What can hang from each mark:
k456: k196
k875: k283
k180: k283
k92: k180 k456 k745 k875
k787: k92 k536
k745: k92 k196
k283: k180
k442: k875
k196: k456

Each row was made from one small tree. The marks that hang from a mark follow it in brackets, in the order of their numbers. Every link used is in the known rows. Write each row's tree.
In the rows, 128 means zero.
Known rows:
k787[k92[k180 k745 k875] k536]: [ 58 160 110 177 128 165 146 139 177 133 100 142 108 122  94 131 159 108
 153 136 105]
k875[k283[k180]]: [111 121 113 142 133 162 146 136 166 174 129 117 160 189 101 144 158 122
 139 132 110]
k442[k875]: [128 101 122 142 144 141 133 131 153 137 138 134 135 161 104 147 128 113
 169 122 103]
k456[k196]: [117 108 133  87 123 157 131 129 157 133 120 127 146 146 132 128 129 109
 131 134 102]
k92[k745]: [106 124 112 141 126 156 128 119 164 145  98 126 122 142 104 123 143 111
 166 141 105]
k787[k92[k745] k536]: [ 90 128  95 128 136 156 112 119 175 133  97 158 117 128 109 136 148 109
 179 136 105]
k180[k283]: [105 124 121 124 135 144 133 135 157 152 103  98 153 169  86 138 141 109
 123 147 106]
k745[k92[k180 k456 k875] k196]: [ 81 167 126 240 114 130 165 126 188 141  50  46  96 150 133 155 180 104
 124 155 101]
k787[k92[k745]]: [ 70 126  99 147 124 156 129 114 173 120 108 157 130 152  90 137 153 108
 170 146 103]
k745[k92 k196]: [112 138 106 168 123 121 128 111 184 143  51  73 125 155 119 155 158  99
 160 152 102]
k787[k92[k745 k875[k283]]]: [ 53 151 111 173 121 164 155 123 178 127 123 150 130 159  81 138 157 112
 157 137  98]
k442[k875[k283]]: [127 101 118 155 147 145 140 138 158 154 149 134 146 176 108 152 135 122
 174 120 103]
k787[k92[k745[k196]]]: [ 68 134  96 167 116 148 130 109 185 125  82 139 113 147 108 145 159 106
 180 152 103]
k442[k875[k283[k180]]]: [122 103 118 164 147 155 156 145 162 174 142 130 155 190 105 154 147 128
 169 122 110]
k787[k92 k536]: [100 128 102 106 141 147 105 122 167 124 121 151 126 141 107 149 145 104
 152 130 101]
k92[k180[k283] k456[k196] k745 k875]: [ 58 142 151 194 109 174 192 155 170 156  72  87 116 137 134 114 161 124
 107 159 108]
k92[k745[k196] k875]: [ 89 161 123 179 112 149 152 116 176 139  77 102  91 133 107 127 151 103
 156 135  99]
k745[k92[k875[k283]] k196[k456]]: [ 83 164 133 180 115 132 146 118 191 152  59  50 135 158 134 140 161  99
 142 138  97]
k745[k92[k180 k875[k283]] k196[k456]]: [ 68 173 134 214 113 135 162 135 194 161  58  42 144 158 131 139 175 103
 134 146 102]
k283[k180]: [110 119 119 128 133 159 140 130 161 157 118 115 144 175  94 139 154 112
 132 134 110]
k787[k92[k745 k875]]: [ 54 151 116 160 119 160 148 116 172 110 111 150 112 146  76 131 152 103
 152 138  98]
k745[k196[k456]]: [107 134 130 125 118 135 116 117 175 144  90  82 131 148 145 133 150 100
 141 133 101]
k92[k180[k283] k456[k196] k745]: [ 77 113 132 182 115 169 171 151 171 168  65  94 131 143 149 118 162 129
 127 171 114]
k875[k283]: [117 121 114 132 135 151 129 128 162 152 139 121 152 174 105 143 143 115
 145 131 101]

Write each row's tree:
[ 88 128 142 164 112 175 172 130 172 148 105 115 109 141 156 121 151 126
 135 138  99] | k92[k456[k196] k745 k875[k283]]
[ 98 156 123 213 120 130 156 114 190 147  63  54 103 163 142 160 173 109
 137 147  96] | k745[k92[k456 k875[k283]] k196]
[ 83 115 119 137 130 160 133 142 174 130 111 137 121 133 161 145 158 118
 129 145 106] | k787[k92[k180 k456[k196]] k536]
[ 66 146 124 194 111 151 152 144 186 178  42  66 143 146 129 118 165 115
 149 165 115] | k92[k180[k283] k745[k196[k456]]]
[ 81 128 144 174 112 185 187 138 175 167  98 113 115 155 150 122 164 131
 129 137 106] | k92[k456[k196] k745 k875[k283[k180]]]
[ 60 176 140 205 113 131 165 141 190 159  29  25 142 154 115 134 172  98
 117 160 106] | k745[k92[k180[k283] k875] k196[k456]]
[ 98 113 138 152 119 161 151 144 163 141 114 104 131 148 161 134 153 120
 111 150 107] | k92[k180 k456[k196]]
[ 73 115 112 158 123 169 140 138 181 140  86 142 109 119 165 133 164 122
 155 150 109] | k787[k92[k180 k456[k196] k745] k536]
[ 92 153 123 177 130 151 166 132 175 160  92  84 148 180  84 146 165 110
 133 135 104] | k745[k92[k875[k283[k180]]]]
[ 86 144 119 151 137 156 135 127 172 128 131 134 106 150 128 156 160 115
 128 125  95] | k787[k92[k456 k875[k283]] k536]
[ 78 145 139 201 118 156 181 143 179 150  87  74 136 158 143 142 169 118
 113 152 102] | k745[k92[k180 k456[k196] k875[k283]]]
[ 78 137 104 134 124 147 108 115 189 141  68 127 111 121 145 131 156 105
 182 137 104] | k787[k92[k745[k196[k456]]] k536]
[ 74 153 111 141 131 159 131 122 173 124 101 151 102 123  96 131 148 104
 161 126 100] | k787[k92[k745 k875] k536]
[ 60 154 125 180 135 155 153 150 171 136 101 106 113 146 109 148 168 113
 104 148 104] | k787[k92[k180[k283] k456 k875] k536]
[ 48 173 141 206 107 155 173 147 183 168  48  59 124 140 113 113 166 109
 127 154 109] | k92[k180[k283] k745[k196[k456]] k875]
[ 71 159 128 199 118 165 166 140 167 144 101 110 118 137  85 116 153 110
 139 140 106] | k92[k180 k745 k875]
[ 58 169 106 199 121 154 146 132 188 138  76 127  94 119 111 137 166 106
 163 140 105] | k787[k92[k180 k745[k196] k875] k536]
[100 141 122 149 119 124 122 112 188 146  44  55 138 151 143 141 160  96
 155 147 102] | k745[k92 k196[k456]]
[ 68 153 107 162 133 173 151 134 181 157 106 152 118 148  95 136 166 118
 162 126 105] | k787[k92[k745 k875[k283[k180]]] k536]
[ 95 137 140 165 121 151 165 127 175 141  88  81 128 156 144 144 158 114
 121 145  96] | k745[k92[k456[k196] k875[k283]]]
[ 79 129 119 209 122 161 162 145 171 167  71  85 123 155 123 127 168 127
 133 170 113] | k92[k180[k283] k456 k745]
[ 75 117 121 142 131 158 143 152 173 145  93 121 134 143 149 145 160 120
 117 157 109] | k787[k92[k180[k283] k456[k196]] k536]
[ 93 129 151 148 120 174 179 141 166 156 127 104 127 171 146 137 159 126
  99 128 102] | k92[k456[k196] k875[k283[k180]]]
[100 106 119 101 133 156 118 125 169 121 114 146 111 132 162 146 147 114
 137 135 101] | k787[k92[k456[k196]] k536]
[ 63 146 105 168 121 152 123 130 192 151  65 119 121 121 144 130 167 109
 174 146 110] | k787[k92[k180 k745[k196[k456]]] k536]
[ 58 171 135 218 106 161 170 140 189 168  79  78 128 143 131 116 168 115
 147 140 105] | k92[k180 k745[k196[k456]] k875[k283]]
[ 83 151 117 119 136 149 124 125 165 114 131 144 111 135  92 144 144  99
 136 120  97] | k787[k92[k875] k536]
[ 60 165 133 245 109 153 183 143 183 164  48  59  90 145 126 131 179 119
 122 164 107] | k92[k180[k283] k456 k745[k196] k875]
